Each row comes from the steps of one walk. Every step used is in the known rows, and no mark comes twice. Write the walk behind each row, first mark first.
Known rows:
T > A > J > M > S > E: -1.9	7.3	18.3	22.9	4.7	-16.6	-26.8	-15.7	3.2	-13.2	7.1	-9.4	10.8	-5.2	15.6	8.3	-12.3	-6.2	-1.8	-3.8	-10.8	-4.9	-22.1	-11.6	-10.6	12.5	-7.6	-22.6	14.9	7.0	11.3	8.1	1.4
J > A > S > Y: -4.8	-4.7	19.3	23.1	14.7	-21.6	-32.4	-13.7	-22.0	-10.5	0.1	-11.7	1.4	-5.6	18.8	-1.3	9.6	4.9	24.4	-16.2	12.6	-14.4	-14.2	-12.4	-4.4	6.2	-5.5	4.4	4.5	22.4	-13.4	22.4	8.8
T > Y: 0.2	-2.4	-11.2	-0.1	10.6	-4.9	-7.1	-20.4	-8.8	-1.1	-2.5	-5.5	-3.1	6.5	-5.1	3.2	4.5	5.4	-37.3	8.8	-7.0	5.7	-20.0	-14.8	-16.9	-5.1	12.5	4.2	-0.7	2.0	-9.9	-18.2	-4.5
Y > S > M > J > A: 8.1	-37.4	4.3	1.5	-1.9	-4.7	-25.3	-5.2	-15.3	-26.2	8.8	-18.2	-18.6	-16.3	1.7	13.2	-3.3	4.6	50.8	-25.5	5.3	-12.7	13.0	-9.9	-15.8	-6.6	7.2	7.0	-8.8	6.7	3.2	49.1	7.2
S > A > J: 2.5	5.4	32.6	10.8	-4.9	-11.2	-22.3	-26.6	-8.5	3.3	4.1	-13.9	6.9	-0.1	5.1	10.2	-11.5	-8.6	14.1	-18.4	10.5	-7.8	-10.6	0.6	-13.1	20.3	-9.8	-25.2	21.6	21.7	7.3	-2.3	7.6
A > J > M > S: 17.4	0.0	-14.5	-18.3	-4.7	-20.0	-28.2	-12.2	11.1	-7.9	-1.9	-13.5	7.1	1.3	11.0	8.5	-8.0	-1.5	18.9	-13.5	-15.2	6.2	-2.0	4.1	4.1	-2.7	-1.0	-8.5	12.3	1.1	11.9	7.3	-5.3
D > Y > T > A: 33.1	-15.3	8.0	-7.0	-2.0	-8.7	-8.0	10.9	-4.3	-5.1	4.0	-12.8	6.2	3.2	10.5	5.4	-11.9	21.3	-12.8	6.6	-5.5	15.5	-32.7	-19.1	-13.2	-2.7	6.4	-17.1	-11.7	-4.4	-4.2	30.6	3.6
M > J > A > S > E: 14.2	-11.2	17.1	14.3	7.4	-8.7	-44.6	-19.9	-10.5	-0.4	4.8	-1.0	12.6	-6.7	6.3	8.8	0.7	-12.0	14.8	3.0	31.8	-18.2	-4.1	-15.9	-20.1	1.2	0.0	20.8	5.9	-10.1	-15.1	17.5	3.4
T > Y > S: 4.1	-7.7	-10.4	-1.4	10.8	-2.8	-7.9	-11.2	-11.3	-14.2	0.9	-8.9	-16.6	-0.8	0.8	6.0	3.9	15.3	-13.4	-1.0	-2.5	8.9	-15.9	-18.3	-24.1	-8.8	12.3	4.9	-5.7	7.9	-8.8	10.7	-2.2
D > Y > S > E > V: 39.3	-27.6	4.1	-15.7	5.9	-14.5	-11.2	4.7	-12.8	-4.5	-2.0	-12.6	-15.4	2.2	2.5	13.3	-1.8	37.7	35.0	-2.6	21.1	19.9	-11.3	-11.1	-2.0	-27.4	2.6	-13.6	-15.2	12.6	-3.7	16.9	7.7
Y > T: 22.4	5.2	13.0	2.9	-5.3	7.1	-2.5	21.5	10.7	-9.0	4.5	-6.2	5.2	-5.9	6.9	-2.4	-11.0	5.6	16.4	5.2	-12.7	0.0	-9.5	-3.3	-11.6	8.9	8.4	-8.2	-6.0	-10.3	4.4	49.2	-3.0
Y > S > E > V: 19.3	-4.5	20.8	13.8	10.1	-2.0	-9.3	8.9	-5.1	-15.1	1.4	-6.4	-20.9	-12.0	1.5	10.8	-1.5	21.1	63.8	-8.1	22.7	0.5	8.7	-0.7	-8.2	-14.2	-0.5	-11.6	-5.1	16.9	6.3	34.8	6.6
A > S: -10.9	7.0	-10.0	19.5	10.0	-8.9	-20.1	12.5	-1.6	-16.7	3.8	-10.0	-1.8	2.6	15.9	-0.6	-0.8	-7.9	-9.4	-9.6	16.1	-13.2	-0.8	-6.3	-12.5	8.0	-4.8	0.6	7.1	13.6	-7.8	3.7	-0.8
J > M: -4.5	-9.9	4.8	-8.3	-3.0	-17.6	-3.9	4.1	-2.7	0.8	-7.7	-18.4	1.9	9.2	-2.3	3.9	2.1	-13.1	39.9	6.0	-21.6	5.7	2.8	12.6	13.2	-7.3	4.5	0.1	-1.1	-16.8	3.9	14.3	-3.6
Y > T > A: 9.4	11.7	27.5	24.8	-1.6	6.9	-5.5	18.9	7.7	-16.5	9.9	-7.1	8.1	-9.6	12.7	-0.1	-16.6	0.5	-3.7	6.4	-14.4	-5.1	-22.1	-12.6	-21.2	21.6	4.4	-17.6	-1.1	-6.7	6.5	52.3	-0.1
D > Y > S > M: 25.7	-45.1	-13.7	-22.6	-2.1	-16.8	-11.4	3.2	-17.0	-13.7	2.2	-20.3	-16.0	2.1	2.6	11.5	-3.2	27.6	23.4	-15.9	0.8	12.1	-6.8	-13.9	-3.6	-22.1	7.6	-9.1	-18.6	11.4	-1.2	21.2	7.6
J > M > S: -5.6	-9.8	-15.1	-6.7	-6.3	-26.5	-10.9	14.1	-0.5	-12.8	-7.4	-19.6	-9.8	0.3	3.5	2.8	-0.4	-7.5	45.4	-2.1	-6.3	10.1	1.6	-1.8	0.5	-12.7	3.2	4.6	0.6	-14.2	8.4	28.4	-5.5
S > Y > T > A > J > M: 17.0	-4.4	15.1	-2.8	-2.8	-17.7	-23.4	-12.3	-7.3	-10.7	1.8	-18.9	-10.3	-2.8	15.3	9.2	-6.6	3.3	7.7	5.5	-21.7	8.6	-21.8	-8.3	-17.6	8.6	10.0	-32.3	7.5	0.8	-8.0	13.8	-1.9
S > A: -10.9	1.7	33.3	20.8	-5.1	-9.9	-8.1	-10.5	-16.8	2.9	1.7	-14.0	-2.5	-1.4	-0.9	5.9	-5.8	-10.8	23.3	-10.7	18.4	-7.2	-7.7	-4.0	-16.3	16.7	-7.5	-16.3	13.3	14.1	3.3	5.6	8.8
Y > T > A > S > M > J: 5.1	-0.7	17.6	33.9	0.8	0.6	-27.2	16.8	3.4	-27.9	13.5	-17.3	5.6	-10.5	16.2	5.7	-19.7	-10.4	-9.1	-0.5	-5.2	-18.7	-16.2	-17.7	-34.4	24.0	6.3	-14.8	2.4	-4.1	3.8	52.5	-1.0
D > Y > T > A > J > M > S > E: 42.0	-19.6	6.5	-10.9	-1.8	-22.4	-23.3	7.0	-1.9	-8.7	3.5	-17.1	8.2	2.7	14.4	8.0	-14.8	22.7	14.9	4.8	-6.5	15.3	-35.5	-21.2	-11.7	-9.7	6.0	-24.0	-8.0	-2.1	1.4	36.4	2.0

Write each row's walk:
-10.1	-9.0	1.4	4.3	-8.6	-31.0	-15.2	8.8	-9.0	-11.8	-7.1	-26.5	-9.9	-0.5	3.1	5.5	-3.3	-13.6	57.8	-6.7	2.5	7.1	-1.2	-4.3	-7.0	-4.5	-0.6	-3.6	6.8	-7.6	9.2	31.0	-1.4 -> J > M > S > A
11.0	-2.3	14.6	5.6	0.1	-11.5	-15.0	-6.2	-10.3	-11.1	3.2	-12.0	-15.1	-6.0	12.4	5.9	-4.8	5.5	-3.4	7.1	-10.6	6.2	-21.1	-14.7	-23.8	9.2	9.4	-28.4	2.6	2.3	-11.1	13.7	-0.1 -> S > Y > T > A
4.0	14.4	23.5	34.6	2.9	2.9	-14.9	24.9	6.7	-24.7	11.8	-12.3	6.7	-9.1	20.5	-0.5	-16.7	-5.0	-10.8	1.1	-5.9	-11.5	-22.3	-15.6	-27.8	25.8	1.8	-16.7	2.3	0.7	2.6	53.7	-0.6 -> Y > T > A > S
-0.2	-24.5	-13.0	0.5	8.9	-7.5	-13.8	-16.0	-16.3	-21.7	2.3	-19.1	-19.5	-1.7	-2.9	9.4	1.3	12.4	-5.4	-11.3	-9.1	-1.2	-9.9	-18.2	-23.5	-9.6	16.5	0.3	-8.2	14.0	-3.2	11.1	-0.2 -> T > Y > S > M
-11.1	-17.0	17.3	30.2	13.7	-19.4	-32.6	-8.7	-20.4	-18.2	3.0	-17.4	9.3	-7.1	12.9	-1.0	3.6	-1.0	33.6	-27.5	6.2	-28.0	-5.8	-8.7	0.6	8.0	-5.3	6.8	0.7	24.8	0.1	34.0	10.4 -> J > A > S > M
1.2	-0.2	33.3	5.9	-5.8	-19.9	-24.5	-24.0	-10.1	4.4	0.2	-22.6	8.4	4.1	4.1	12.2	-9.6	-14.9	33.9	-14.8	0.9	-4.7	-9.1	5.6	-6.6	17.3	-7.8	-23.8	21.5	13.5	9.1	3.9	5.9 -> S > A > J > M
10.1	2.2	-7.1	18.9	5.3	-17.0	-18.4	9.4	1.9	-17.0	-3.7	-3.2	-17.4	-14.5	3.1	4.1	-5.0	17.0	36.3	-5.1	37.3	1.7	0.7	-16.2	-17.2	-17.4	-3.4	-6.7	4.0	12.8	11.7	14.4	0.3 -> M > S > E > V
15.1	-12.9	16.3	3.0	0.3	-1.5	-31.8	-23.4	-8.8	4.2	2.3	1.7	10.5	-8.1	-0.1	10.5	0.3	-10.2	4.2	2.9	21.2	-8.4	-2.6	-11.4	-14.4	2.0	2.5	25.6	3.4	-20.2	-11.9	17.9	2.5 -> M > J > A
-27.9	-4.2	10.3	44.8	9.0	-9.4	-31.7	-4.7	-8.8	-27.7	13.1	-17.2	-1.3	-6.4	15.4	9.3	-11.7	-19.9	-35.3	-11.4	8.7	-25.7	-11.1	-19.9	-29.2	20.9	-3.7	-12.0	11.0	11.3	-0.4	3.6	3.9 -> T > A > S > M > J
6.3	-34.7	-6.3	-3.0	-5.3	-1.7	-20.0	-0.6	-9.6	-26.3	8.9	-18.5	-22.7	-13.4	-0.1	15.0	-5.9	3.1	38.9	-21.4	4.7	-9.4	16.5	-7.7	-18.5	-7.4	9.7	3.9	-9.4	4.0	4.8	38.6	4.1 -> Y > S > M > J
-12.6	-21.3	-17.3	17.4	5.1	-14.3	-39.2	-0.8	-8.4	-24.7	6.8	-22.7	-5.2	-0.9	8.6	9.5	-6.6	-18.1	-8.6	-16.4	15.2	-27.3	10.4	-8.7	-21.5	5.7	3.9	1.0	5.7	11.2	-4.7	0.0	-0.1 -> A > S > M > J
27.0	-1.6	-11.8	-22.3	-6.4	-23.1	-32.8	-11.3	9.7	-11.3	-1.4	-17.4	2.1	-0.7	15.1	10.0	-9.5	3.0	24.5	-10.0	-20.7	10.1	-6.7	0.7	-3.9	-1.6	3.9	-16.5	10.5	-0.3	7.9	16.4	-6.3 -> A > J > M > S > Y > T
-8.9	0.2	-12.2	10.8	10.0	-19.8	-27.9	-1.7	-13.0	-15.9	1.4	-15.4	-16.8	2.8	18.7	3.0	3.8	-3.3	-10.2	-6.8	16.4	-5.3	-4.3	-10.4	-18.1	3.4	-0.1	-9.9	9.2	20.0	-18.4	-13.1	-0.9 -> A > S > Y
-5.8	5.4	9.4	15.2	2.0	-19.1	-27.5	-20.6	-1.7	-16.2	5.1	-13.4	0.0	-4.9	18.2	11.1	-10.5	-5.4	-19.0	-7.1	-13.2	1.2	-22.2	-12.6	-14.3	13.9	-4.8	-24.3	16.1	6.6	5.9	1.7	0.5 -> T > A > J > M > S > Y
4.7	-7.9	7.2	0.6	7.7	-14.2	-20.1	-22.9	-16.6	-12.0	0.2	-22.3	-13.9	2.0	1.8	13.1	-0.9	6.7	8.2	-8.7	-3.2	7.8	-20.2	-14.2	-25.4	-1.4	9.6	-6.8	4.4	12.4	-4.2	13.0	-0.4 -> T > Y > S > A > J > M
-1.5	2.8	4.2	24.4	15.6	-15.2	-25.8	6.9	-4.3	-11.4	5.3	-6.2	3.9	2.8	13.4	-2.2	0.2	-3.9	20.4	-1.0	21.6	-21.0	-4.0	-8.0	-11.5	1.0	-5.1	-8.4	4.7	19.9	-8.5	0.8	2.0 -> A > S > E
22.9	3.0	-4.2	-9.1	0.9	-22.4	-32.3	-13.8	10.1	-7.2	-5.3	-14.5	3.9	-0.3	7.9	13.4	-9.5	4.0	31.1	-9.6	-6.0	5.0	0.4	7.1	4.3	-8.9	-2.2	-15.8	14.5	6.6	15.7	2.0	-3.8 -> A > J > M > S > E > V
5.9	-28.3	-4.6	3.2	10.4	-9.2	-25.8	-25.4	-20.9	-19.3	3.2	-18.5	-14.8	-5.7	-2.7	12.3	2.3	9.0	-0.2	-10.7	-1.7	-5.3	-12.6	-22.8	-27.7	-9.5	16.7	9.8	-7.3	7.6	-8.2	19.6	1.3 -> T > Y > S > M > J > A
9.0	-7.0	24.2	3.8	-4.9	-11.1	-18.4	-4.1	-11.5	-15.7	5.2	-21.1	-14.0	-7.6	9.4	13.9	-7.5	2.6	59.1	-24.0	6.9	2.2	-0.2	-0.8	-14.9	7.5	-4.8	-15.2	7.5	15.6	7.4	44.2	7.6 -> Y > S > A > J > M
14.1	1.1	-19.1	2.1	-4.9	-20.6	-28.3	1.5	-0.3	-26.8	3.7	-10.3	-22.2	-16.5	20.7	4.2	-9.5	13.8	3.3	-10.2	9.2	9.5	-17.0	-29.0	-34.1	0.4	3.2	-16.7	8.2	9.1	0.3	26.7	-3.2 -> M > S > Y > T > A > J
17.5	11.0	17.5	16.2	-4.3	-4.2	-19.9	14.6	13.3	-22.0	9.1	-13.7	9.3	-11.1	19.2	3.8	-20.5	-0.6	5.5	-1.6	-20.3	-1.4	-23.3	-12.6	-22.0	19.8	3.4	-20.5	4.9	-6.1	12.6	58.6	-2.8 -> Y > T > A > J > M > S
2.0	-7.8	-29.8	-4.8	-4.4	-24.1	-18.7	0.6	-8.2	-19.4	-2.2	-7.4	-30.5	-12.5	11.8	2.5	1.2	12.8	8.6	-8.5	19.8	13.2	-5.4	-25.2	-24.7	-12.4	2.3	-3.9	4.2	8.4	-5.7	4.5	-2.7 -> M > S > Y
18.5	-11.4	12.4	8.8	3.1	-8.9	-46.6	-16.8	-11.4	-6.3	4.7	-7.8	4.5	-8.7	11.3	11.1	-1.5	-9.6	6.3	1.9	24.9	-11.0	-7.1	-17.1	-27.4	5.6	5.6	17.2	6.7	-13.6	-19.4	29.1	0.8 -> M > J > A > S > Y > T
8.7	-5.2	-13.3	8.5	1.1	-17.4	-16.5	7.9	1.4	-13.5	1.5	1.5	-9.2	-12.4	5.8	-4.1	-2.1	9.9	40.0	-3.1	25.3	-2.6	-4.7	-23.6	-17.8	-14.6	-3.2	-1.8	0.2	7.8	6.2	17.6	0.2 -> M > S > E
18.9	-3.8	-15.9	-23.1	-4.0	-26.0	-31.6	-18.9	6.4	-8.5	-3.2	-15.7	0.3	1.7	12.4	10.8	-5.7	1.5	18.9	-11.9	-16.8	10.7	-4.4	2.5	1.4	-5.0	1.3	-13.3	13.0	3.5	6.4	-0.7	-5.5 -> A > J > M > S > Y
37.0	-17.3	-0.9	-12.5	-4.4	-19.4	-20.2	9.5	-0.5	-10.9	3.0	-19.9	5.1	2.1	15.3	8.6	-15.0	21.9	0.4	0.8	-9.6	19.9	-33.5	-20.8	-12.2	-5.9	5.8	-19.6	-8.1	-5.6	1.7	37.5	0.6 -> D > Y > T > A > J > M > S
2.5	2.1	-7.8	11.5	8.0	-16.7	-29.0	9.7	-7.8	-20.7	3.1	-17.3	-14.0	0.3	22.1	2.2	-1.2	-0.4	-1.7	-4.3	8.7	-5.9	-8.4	-12.2	-24.7	7.8	4.0	-14.9	6.9	15.7	-16.5	10.4	-2.6 -> A > S > Y > T
1.0	3.5	-4.2	10.9	-8.2	-19.8	-26.4	-4.2	-3.3	-17.4	2.5	-11.4	-11.3	-12.9	12.2	5.6	-11.2	0.9	18.5	-23.1	28.3	0.8	-7.7	-21.0	-28.0	6.1	-9.4	-10.3	17.2	18.1	11.4	19.6	2.5 -> M > S > A > J
5.0	-13.0	-11.4	-11.4	-8.1	-31.6	-17.4	11.9	-4.6	-15.9	-7.7	-25.4	-17.9	-1.8	7.4	4.9	-1.1	-3.1	52.0	1.9	-12.0	14.4	-4.4	-6.2	-8.1	-12.4	9.0	-5.5	0.5	-14.3	2.3	34.1	-6.7 -> J > M > S > Y > T
17.7	0.2	-0.9	-20.2	-2.3	-14.2	-22.8	-19.5	9.8	1.6	-1.7	-11.5	14.7	7.2	7.1	9.9	-6.0	-5.1	13.8	-7.1	-26.2	4.2	-1.6	14.3	13.8	0.9	0.3	-11.4	11.5	-1.8	9.3	-3.2	-4.1 -> A > J > M
0.4	-7.5	6.5	9.0	8.7	-8.3	-11.7	-17.1	-20.0	-12.8	1.4	-16.4	-18.5	-1.1	0.1	9.6	0.7	9.9	-2.4	-7.5	6.7	5.5	-19.5	-20.0	-31.2	-1.7	9.1	-2.7	0.8	13.9	-7.5	14.1	1.8 -> T > Y > S > A
